Every row comes from one small tree of marks. The marks that hang from a mark follow it in brackets, in the order of their numbers. Every link used is in the known rows. Which tree was each row made from?
Known rows:
j_86{j_32}: [ 2.94 -0.32 -0.49 -0.21 -0.08 -0.06  0.81 -0.08  0.05 -0.09  0.03 -0.06
  0.44 -0.15 -0.22  0.44  0.89  0.33 -0.39 -0.26  0.36 -0.40  0.65]
j_897{j_378{j_104{j_737{j_457{j_236}} j_831{j_43{j_33}}}}}: [ 1.81  3.15  1.78 -0.70  0.08  1.18 -0.28 -0.24 -0.29  0.87 -1.17  1.06
  0.31 -0.77  0.10 -0.09  0.75 -0.14  0.19 -0.56 -0.51 -0.76 -0.03]
j_378{j_104{j_419 j_737{j_457} j_831} j_897}: [ 0.54  5.28  0.40 -0.93  0.16  2.27 -0.65  0.01 -0.09  1.95 -0.71  1.61
 -0.50  0.61 -0.51 -1.37  2.37 -0.13 -0.22 -1.10 -0.27 -1.25 -0.77]
j_831{j_43{j_33}}: [ 0.44  0.22  1.23  0.24  0.37 -0.44 -0.18 -0.35  1.11  0.24  0.64  1.09
  0.55  1.05  1.01  0.01  0.61  0.10  0.21  0.73  0.07  0.09  0.34]
j_737{j_104{j_419 j_831{j_43}} j_457{j_236}}: [-1.02  2.96  0.81 -0.85  0.64  0.77 -0.38 -0.42 -0.42  0.89  0.53  0.66
  0.27  0.09  0.94  1.18  1.21  0.65 -0.85 -0.45  0.66 -2.85  1.71]
j_552{j_287 j_419}: [ 1.98 -0.27  0.15 -0.85 -0.18 -1.14  0.57 -0.16  0.70 -1.16 -0.77  0.27
  0.35  1.01 -0.28 -1.56  0.06 -0.47 -0.87  0.59  0.03  2.27  0.14]
j_737{j_104 j_457{j_236}}: [-1.55 -0.41  0.61 -0.42  0.50  0.24 -0.30 -0.20 -0.53  0.44  0.83 -0.39
  0.24 -0.99  0.23  0.54  0.93  0.77 -0.95 -0.10  0.60 -2.07  1.79]
j_552{j_85}: [-1.03 -0.37  0.04  0.50  0.10 -0.98  0.35 -0.45  0.11 -0.39 -0.63 -0.18
 -0.26 -0.57  0.26  0.92  0.60  0.19 -0.56 -0.33  0.01 -0.46 -0.06]
j_43{j_33}: [ 0.50  1.73  1.25  0.32  0.55 -0.36 -0.11 -0.14  0.13  0.07 -0.11  0.78
  0.35  0.00 -0.17 -0.60  0.61 -0.09 -0.24  0.94 -0.69  0.42  0.54]
j_287{j_552}: [-0.37 -0.90 -0.64 -0.29  0.37 -0.13 -0.15 -0.34  0.40  0.14 -0.40  0.28
 -0.13  0.72 -0.23  1.06 -0.74 -0.24 -0.01  0.76 -0.18 -0.04  0.10]
j_287{j_32{j_497} j_552{j_85 j_419}}: [ 1.19 -2.26 -1.12  0.29  1.70 -1.22 -0.32 -0.80  0.81 -0.16 -0.07  0.81
  0.27  0.80  0.10  0.63 -1.48 -0.26 -0.16  1.35  0.37  0.62 -0.01]
j_378{j_104{j_737 j_831} j_897}: [ 1.31  3.52  0.54 -0.50  0.17  1.73 -0.43  0.14  0.56  1.60 -0.67  1.40
 -0.50  0.06 -0.83 -1.75  1.54 -0.21 -0.05 -1.06 -0.49  0.25 -0.85]
j_86{j_32 j_104{j_831}}: [ 3.32  2.21  0.13 -0.53 -0.25  0.03  1.21  0.49  0.79 -0.12 -1.26  0.07
  0.44 -0.05  0.00  1.70  1.53 -0.04 -0.57 -0.61  0.79 -1.01  0.37]
j_737{j_104{j_419 j_831{j_43{j_33}}} j_457{j_236}}: [-0.87  3.53  1.28 -0.72  0.84  0.68 -0.41 -0.47 -0.35  0.89  0.48  0.92
  0.40  0.08  0.87  0.99  1.43  0.63 -0.93 -0.13  0.46 -2.70  1.91]
j_897{j_378{j_104{j_419 j_737{j_457} j_831{j_43}}}}: [ 1.14  3.94  1.14 -0.87 -0.07  1.58 -0.38 -0.28 -0.72  1.07 -1.69  0.91
  0.16 -0.23  0.39 -0.02  0.95 -0.06  0.33 -0.79  0.05 -1.20 -0.54]
j_104{j_419 j_737{j_457} j_831{j_43{j_33}}}: [ 0.40  6.55  0.90 -0.49  0.54  1.47 -0.51 -0.05  0.63  1.77 -0.68  2.00
 -0.16  1.41  0.01  0.01  1.31 -0.23  0.40 -0.58 -0.70 -2.43  0.55]
j_552{j_85 j_287{j_32} j_419}: [ 1.30 -0.75 -0.22  0.09  0.32 -1.80  0.55 -0.68  0.87 -1.38 -1.29  0.15
  0.53  0.53  0.03 -1.14  0.21 -0.04 -1.41  0.24  0.02  2.05 -0.30]
j_737{j_104 j_457}: [-2.61  0.02  0.44  0.09  0.40  0.76 -0.24 -0.25 -0.68  0.52 -0.09 -0.34
  0.15 -0.79  0.26 -0.34  1.10  0.92 -0.60  0.06  1.05 -2.23  1.48]
j_378{j_104}: [ 0.68  0.61  0.17 -0.26  0.00  0.80  0.15 -0.12 -0.46  0.48  0.22  0.28
 -0.19 -0.03  0.29 -0.13  0.70 -0.22 -0.07  0.07  0.43  0.64 -0.40]
j_831{j_43}: [ 0.11 -0.93  0.31  0.02 -0.04 -0.17 -0.10 -0.26  1.02  0.20  0.73  0.54
  0.34  1.04  1.13  0.42  0.17  0.19  0.37  0.07  0.55 -0.25 -0.06]
j_897{j_378{j_104{j_419 j_737{j_457{j_236}} j_831{j_43}}}}: [ 1.72  3.75  1.23 -1.12 -0.03  1.32 -0.40 -0.24 -0.66  1.04 -1.21  0.90
  0.19 -0.32  0.36  0.44  0.89 -0.13  0.17 -0.90 -0.15 -1.09 -0.41]
j_897{j_378{j_104{j_419 j_737}}}: [ 1.47  2.66  0.89 -0.89  0.02  0.89 -0.47 -0.16 -1.07  0.90 -1.64  0.24
  0.14 -0.46  0.03 -0.07  0.86 -0.06  0.16 -0.54  0.07  0.03 -0.89]
j_86{j_32{j_497} j_104{j_419 j_831{j_43}}}: [ 4.55  2.83  0.16 -0.93  0.56 -0.33  0.93  0.31  0.68  0.46 -0.78  0.60
  0.65  0.68  1.17  2.67  1.63 -0.23 -0.25 -0.03  1.30 -1.74  0.24]

Write each row's tree:
[ 0.97  4.21  0.56 -0.91  0.11  1.59 -0.43 -0.33  0.14  1.27 -0.24  1.81
 -0.07  1.18  0.66 -0.77  2.04 -0.02 -0.30 -0.70  0.32 -0.27 -1.08]
j_378{j_104{j_419 j_831{j_43}} j_897}
[ 0.05  6.39  0.05 -0.65  0.29  1.77 -0.38  0.20 -0.13  1.59 -1.10  1.25
 -0.56  0.67 -0.72  0.02  0.92 -0.30  0.27 -1.10 -0.72 -2.47  0.34]
j_104{j_419 j_737{j_457} j_831}
[ 0.38 -0.06 -0.35  0.73  0.31 -0.97  0.35 -0.53  0.39 -0.76 -1.80 -0.57
  0.55 -0.52  0.46 -0.31  0.22  0.31 -1.24 -0.24 -0.73  0.57 -0.73]
j_552{j_85 j_287{j_32}}
[ 0.79 -1.49 -1.15 -0.09  0.95 -0.22 -0.55 -0.54  0.87 -0.10  0.07  0.83
  0.42  1.59 -0.44 -0.34 -1.45 -0.13 -0.07  1.06  0.29  1.30 -0.05]
j_287{j_32 j_552{j_419}}
[ 1.13 -0.38 -0.36  0.75  0.79 -1.20  0.33 -0.50  0.29 -0.61 -1.61 -0.49
  0.58 -0.78  0.69 -0.09 -0.09  0.13 -1.03  0.14 -0.67  0.34 -0.65]
j_552{j_85 j_287{j_32{j_497}}}
[-0.38  3.12  0.62 -0.35  0.85  0.31 -0.34 -0.40 -0.26  0.76 -0.62  0.56
  0.21  0.48  0.88  0.47  0.69  0.61 -0.47 -0.24  0.95 -0.49  0.82]
j_737{j_104{j_419 j_831{j_43}}}
[ 1.39  3.02  0.68 -0.51  0.14  1.66 -0.49  0.02  1.06  1.68 -0.33  1.68
 -0.33  0.59 -0.27 -1.52  1.64 -0.12  0.13 -1.03 -0.21  0.14 -0.85]
j_378{j_104{j_737 j_831{j_43}} j_897}
[ 2.07 -1.13 -0.21  0.13  0.80 -2.04  0.53 -0.64  0.78 -1.24 -1.09  0.21
  0.54  0.26  0.27 -0.94 -0.13 -0.23 -1.18  0.62  0.10  1.82 -0.21]
j_552{j_85 j_287{j_32{j_497}} j_419}
[ 0.70  3.75  0.37 -0.37  0.15  1.35 -0.13  0.36  0.68  1.17 -0.29  0.98
 -0.51 -0.37 -1.10  0.02  0.11 -0.41  0.24 -1.19 -1.29 -1.97  0.89]
j_104{j_737{j_457{j_236}} j_831}
[ 0.79  5.40  1.02 -0.82  0.32  2.06 -0.74 -0.15  0.46  2.07 -0.38  2.15
 -0.21  1.13 -0.02 -1.36  2.66 -0.08 -0.12 -0.71 -0.23 -1.22 -0.64]
j_378{j_104{j_419 j_737{j_457} j_831{j_43{j_33}}} j_897}
[ 1.68  3.03  1.14 -0.57 -0.04  1.26 -0.19 -0.10 -0.63  0.76 -1.90  0.57
  0.04 -0.96 -0.24 -0.40  0.33 -0.16  0.31 -0.80 -0.31 -0.04 -0.58]
j_897{j_378{j_104{j_737 j_831}}}
[ 4.64  1.64  0.37 -0.77  0.49 -0.02  0.85  0.66  1.49  0.95 -0.31  0.50
  0.41 -0.10  0.24  2.27  1.48 -0.32  0.02 -0.46  0.63 -2.48  0.92]
j_86{j_32{j_497} j_104{j_737{j_457{j_236}} j_831{j_43}}}
[ 1.11  5.07  0.52 -1.19  0.20  2.00 -0.67  0.05 -0.04  1.91 -0.28  1.61
 -0.45  0.52 -0.56 -0.92  2.29 -0.22 -0.39 -1.16 -0.48 -1.16 -0.64]
j_378{j_104{j_419 j_737{j_457{j_236}} j_831} j_897}
[ 1.93 -2.01 -1.15 -0.08  1.63 -0.54 -0.57 -0.49  0.73  0.11  0.37  0.93
  0.45  1.21 -0.10  0.00 -1.87 -0.40  0.22  1.59  0.37  0.97  0.10]
j_287{j_32{j_497} j_552{j_419}}
[ 0.83  6.12  0.19 -1.01  0.36  1.41 -0.42  0.24 -0.06  1.53 -0.51  1.19
 -0.48  0.53 -0.73  0.66  0.80 -0.42  0.04 -1.19 -1.06 -2.40  0.54]
j_104{j_419 j_737{j_457{j_236}} j_831}
[ 4.97  3.80 -0.03 -0.97  0.75 -0.13  0.71  0.69  0.55  1.05 -1.38  0.31
  0.24  0.22 -0.05  2.17  1.63 -0.44 -0.15 -0.40  0.68 -1.56  0.25]
j_86{j_32{j_497} j_104{j_419 j_737 j_831}}
[ 0.38  2.92 -0.08 -1.01  0.31  0.55 -0.69  0.23 -0.26  1.44  0.26  0.30
 -0.28  0.66 -0.57  0.74  1.20 -0.14 -0.09 -0.63 -0.50 -1.91  0.23]
j_104{j_419 j_737{j_457{j_236}}}
[ 1.57  3.64  1.13 -0.39  0.32  1.53 -0.54 -0.03  1.10  1.73 -0.36  1.94
 -0.22  0.58 -0.32 -1.75  1.84 -0.15  0.04 -0.70 -0.48  0.30 -0.68]
j_378{j_104{j_737 j_831{j_43{j_33}}} j_897}
[ 1.31  2.70  1.14 -0.56 -0.16  1.19 -0.01 -0.28 -0.91  0.28 -1.76  0.55
  0.22 -0.98  0.25 -0.19  0.26 -0.10  0.13 -0.59 -0.04 -0.12 -0.53]
j_897{j_378{j_104{j_831}}}
[ 4.52 -0.03 -0.08 -0.54  0.57 -0.77  0.72  0.80  0.94  0.74 -0.67 -0.45
  0.35 -0.33 -0.22  1.80  1.41 -0.24 -0.05  0.01  0.90 -0.84  0.20]
j_86{j_32{j_497} j_104{j_737}}
[ 1.63  2.57  1.35 -0.81 -0.13  1.32 -0.26 -0.18 -0.33  0.85 -1.10  0.78
  0.18 -0.79  0.17  0.07  0.53 -0.12  0.27 -0.89 -0.29 -0.90 -0.24]
j_897{j_378{j_104{j_737{j_457{j_236}} j_831{j_43}}}}
[ 2.21 -0.03 -0.39  0.26  0.69 -0.22 -0.01 -0.06  0.20 -0.20 -0.97 -0.31
  0.83 -0.21  0.44 -1.02 -0.69 -0.07 -0.48  0.47 -0.68  0.86 -0.59]
j_552{j_287{j_32{j_497}}}
[ 1.74  3.85  1.16 -0.88  0.02  1.26 -0.37 -0.25 -0.64  1.01 -1.77  0.87
  0.16 -0.17  0.34  0.04  0.72 -0.12  0.34 -0.79 -0.01 -0.33 -0.73]
j_897{j_378{j_104{j_419 j_737 j_831{j_43}}}}
[ 1.17  6.27  1.03 -0.83  0.59  1.12 -0.54 -0.02  0.72  1.72 -0.04  1.97
 -0.09  1.26 -0.02  0.62  1.22 -0.34  0.16 -0.66 -1.00 -2.29  0.77]
j_104{j_419 j_737{j_457{j_236}} j_831{j_43{j_33}}}
[-2.20  1.71  0.80  0.10  0.43  1.29 -0.10 -0.37  0.00  0.69 -0.27  0.55
  0.17 -0.37  0.69 -0.18  0.86  0.83 -0.33 -0.28  0.95 -2.66  1.69]
j_737{j_104{j_831{j_43}} j_457}
